What can hang from each mark
T: D L R
F: H Y
H: C
L: T
W: D R
Y: D F R
D: Y
R: T W Y
C: H

Every row comes from one small tree of marks. The marks that hang from a mark follow it in brackets, in alphabetical order. Every link used is in the known rows. Which tree was each row made from?
In the rows, zero is written as 100.
Known rows
Y{D F{H} R}: [83,79,130,84,68,99,146,135,116,127,148,98,88,42,123,84,107,97,128,133,88,95,67,110,111,67,107]
T{D L R{W}}: [95,111,93,135,105,109,47,91,98,108,91,105,103,117,85,105,103,108,137,104,105,109,126,96,98,85,82]
D{Y{F{H} R{T}}}: [102,97,93,87,109,86,158,138,102,116,88,104,89,78,134,94,101,95,147,111,101,101,76,100,84,98,104]
Y{D}: [92,76,121,90,77,109,91,97,112,95,136,93,104,113,93,94,99,98,75,114,88,100,89,105,131,100,102]
R{T{D} W}: [104,93,70,97,91,86,64,100,97,95,63,106,103,123,89,93,101,77,126,103,95,97,112,93,99,84,108]
L{T{D{Y{F}}}}: [104,105,91,109,104,98,110,102,99,84,88,108,110,68,120,100,108,87,58,81,100,88,107,99,109,143,121]
D{Y{R{T W}}}: [109,89,67,87,119,89,131,58,102,110,54,97,102,104,107,121,104,80,167,91,113,117,95,102,86,130,108]
L{T}: [90,80,119,92,110,87,69,94,111,88,126,96,89,129,81,114,103,99,44,83,95,96,89,103,126,128,114]
R{T{L} W}: [92,87,97,107,100,92,57,65,101,91,46,111,103,146,94,109,94,95,126,111,93,117,107,96,90,94,95]
W{R{T{D} Y{F}}}: [113,98,82,92,64,124,92,153,77,93,119,129,117,83,109,68,100,85,67,99,97,77,111,98,94,37,103]
L{T{D R{W Y}}}: [113,117,91,119,121,105,81,95,85,86,98,115,93,69,80,113,123,81,115,48,106,97,104,94,97,99,118]
D{Y{F}}: [99,78,84,99,105,111,116,85,110,99,123,101,114,98,111,99,98,97,73,100,99,99,98,108,109,130,102]
Y{F R}: [88,69,90,82,91,112,116,107,113,128,162,99,99,97,104,94,109,90,96,112,102,103,87,114,111,99,97]
D{Y{F{H}}}: [93,87,104,102,108,93,123,113,115,107,117,96,100,76,114,98,95,111,99,117,91,92,86,104,102,106,105]
W{D{Y{F R{T}}}}: [107,113,70,86,97,103,150,100,101,106,94,93,93,81,135,89,97,97,91,90,106,101,88,107,83,120,91]
L{T{D R{W}}}: [99,96,93,113,120,86,62,101,103,96,105,106,88,84,78,110,113,90,117,74,107,94,109,97,107,104,115]
L{T{D}}: [96,102,111,102,98,89,64,111,101,88,107,99,94,120,87,105,107,94,53,87,95,88,104,96,124,120,114]
C{H}: [93,91,121,110,89,98,63,97,100,110,107,93,94,114,64,99,90,95,66,90,92,101,95,100,125,115,87]
F{H Y}: [81,81,139,92,118,76,91,152,106,107,151,97,83,118,78,97,88,127,95,139,88,93,91,96,101,86,101]
F{H{C} Y{D}}: [88,96,181,78,91,93,125,123,107,81,103,83,97,97,83,91,93,122,74,131,82,99,83,89,117,76,110]
D{Y{F R{T W}}}: [105,78,58,83,109,95,149,70,104,113,65,108,108,68,126,105,107,70,163,95,111,113,93,107,78,115,114]
L{T{D{Y}}}: [108,117,100,111,115,91,93,92,97,81,79,96,103,106,101,115,105,97,63,77,102,93,109,95,117,157,115]
R{T W}: [98,69,78,86,103,83,69,81,108,93,77,104,97,132,84,104,97,82,124,98,94,105,98,100,101,92,109]
L{T{D{Y{F R}}}}: [105,110,90,101,105,100,141,99,96,107,99,103,104,54,129,106,116,80,93,84,111,96,100,103,101,144,116]
W{D{Y} R{T{L}}}: [102,130,107,111,89,102,76,80,95,90,70,93,103,128,109,105,74,139,57,111,107,91,117,102,86,100,74]
T{D}: [98,98,92,102,88,106,62,116,103,104,128,94,106,139,83,94,101,98,70,109,93,92,110,99,125,100,95]
D{Y{R}}: [102,95,88,93,116,106,129,73,108,120,126,84,106,117,101,122,105,101,111,99,112,112,92,109,111,143,95]

Which tree is each row?
[93,97,83,107,112,97,65,76,119,112,140,81,85,100,72,104,97,116,102,88,105,96,101,109,101,89,87]
T{R{W{D}}}
[104,99,79,86,83,101,105,106,103,98,113,97,106,77,119,83,80,116,49,102,105,76,105,109,89,86,93]
W{D{Y{F}} R{T}}
[110,110,83,122,137,86,93,79,99,92,75,101,98,71,93,121,111,94,128,65,115,99,114,96,99,136,117]
L{T{D{Y} R{W}}}
[109,116,108,113,98,120,82,97,78,72,64,122,106,159,102,100,100,99,78,87,89,117,98,90,92,91,85]
R{T{L} Y}
[93,104,98,105,124,81,65,70,117,96,121,85,72,78,74,115,104,112,82,64,106,94,93,106,100,113,106]
L{T{R{W{D}}}}
[104,109,102,131,119,126,75,63,91,96,98,113,104,114,80,117,109,106,129,78,104,121,104,100,89,83,86]
T{L R{W Y}}
[101,101,126,93,102,106,133,81,118,92,82,79,110,87,105,101,99,117,68,99,91,97,84,99,114,105,108]
D{Y{F{H{C}}}}
[99,113,78,92,97,112,144,72,112,123,133,80,97,71,123,100,99,109,76,97,108,100,90,115,96,131,89]
W{D{Y{F R}}}
[105,111,71,115,129,98,95,51,114,108,108,77,92,86,87,116,95,119,112,77,113,101,104,108,93,121,89]
T{R{W{D{Y}}}}
[101,118,94,131,90,121,97,91,94,95,76,109,126,103,129,93,97,104,79,117,97,104,123,98,99,121,87]
T{D{Y{F}} L}
[115,139,99,124,86,123,76,116,67,71,49,124,109,152,108,90,103,93,85,91,90,110,112,84,91,83,85]
R{T{D L} Y}
[113,114,83,123,123,111,95,124,95,100,121,98,105,115,96,100,101,109,99,88,111,98,117,96,111,120,86]
T{D{Y} R}
[99,82,82,91,107,113,147,86,108,122,133,94,110,82,121,106,107,93,105,101,109,107,90,113,103,135,100]
D{Y{F R}}
[102,114,106,92,75,121,70,86,99,106,164,86,102,100,75,101,92,127,31,89,98,80,99,112,107,70,88]
W{D R{Y}}
[89,106,110,98,84,93,105,111,119,122,147,81,93,45,108,94,80,141,66,123,98,67,94,114,94,76,96]
W{D{Y{F{H}}} R}
[86,95,146,74,114,79,130,83,113,122,95,75,88,88,70,120,102,115,144,120,101,111,87,97,91,83,114]
F{H{C} Y{R{W}}}
[97,118,109,135,104,117,53,132,94,101,120,105,102,145,90,94,100,120,89,105,103,104,123,93,109,85,69]
T{D L R}
[110,92,73,95,79,104,103,138,91,99,99,116,123,85,122,78,88,95,84,113,108,77,122,100,97,77,103]
W{R{T{D{Y{F}}}}}
[99,94,88,83,107,79,113,128,85,112,84,112,95,105,97,94,102,78,165,121,107,106,113,91,75,88,108]
F{Y{R{T{D} W}}}
[100,104,75,99,82,119,97,50,106,102,118,95,102,53,97,94,106,93,77,79,90,95,90,112,87,88,104]
R{W{D} Y{F}}
[98,110,89,119,87,94,51,88,91,90,29,113,106,139,100,98,98,89,129,114,93,108,121,90,90,89,94]
R{T{D L} W}
[104,120,88,141,109,126,101,118,90,98,101,115,117,94,125,90,100,113,97,100,108,105,124,97,93,110,76]
T{D{Y{F}} L R}
[106,106,136,102,61,127,92,108,77,77,83,124,115,109,110,91,93,107,77,109,93,101,101,97,98,49,93]
W{R{T{L} Y{D}}}
[90,90,148,74,96,73,154,178,92,104,112,108,77,84,113,84,94,103,150,142,92,103,75,90,88,66,107]
F{H Y{D R{T}}}
[118,114,68,102,93,106,83,94,79,84,53,116,108,111,92,94,110,70,127,80,93,102,106,90,90,78,111]
R{T{D} W Y}
[88,94,163,82,112,88,101,120,108,90,112,81,95,130,68,101,90,130,63,123,88,99,91,90,111,83,103]
F{H{C} Y}
[112,117,97,123,134,96,98,119,92,85,106,102,97,98,98,112,107,102,82,66,114,94,111,93,112,141,104]
L{T{D{Y} R}}
[109,113,66,97,109,85,97,44,107,89,47,85,95,104,102,110,90,99,110,84,101,103,100,101,86,126,101]
R{T W{D{Y}}}
[101,104,106,114,118,94,66,138,97,90,135,105,88,112,83,100,109,101,73,74,105,89,106,94,119,104,103]
L{T{D R}}
[95,78,108,73,117,86,122,147,89,105,123,109,89,139,96,93,96,95,114,118,105,111,95,95,89,100,96]
F{Y{R{T}}}
[93,100,93,75,111,76,114,95,98,112,98,92,78,95,93,99,93,101,136,110,104,107,96,100,69,95,98]
F{Y{R{T W{D}}}}
[113,132,88,124,88,114,71,78,73,79,22,124,111,125,103,100,106,81,129,92,91,114,115,87,80,80,97]
R{T{D L} W Y}
[88,77,137,76,93,100,139,127,99,112,155,100,98,90,100,96,99,100,110,132,101,110,90,104,107,102,101]
F{Y{D R}}
[114,104,85,99,90,98,86,129,89,97,87,103,115,122,104,94,86,104,89,108,110,81,123,96,104,90,98]
W{R{T{D{Y}}}}
[99,75,97,75,81,91,127,84,105,109,77,102,95,84,108,99,107,71,165,108,99,113,83,103,101,87,113]
Y{D R{T W}}
[92,94,116,96,76,99,114,69,99,104,48,108,97,96,119,106,103,83,166,120,98,125,92,100,91,92,100]
Y{D R{T{L} W}}
[90,93,153,71,64,112,158,105,118,111,109,78,96,52,113,87,109,103,96,118,87,100,67,103,119,65,110]
Y{D F{H{C}} R}
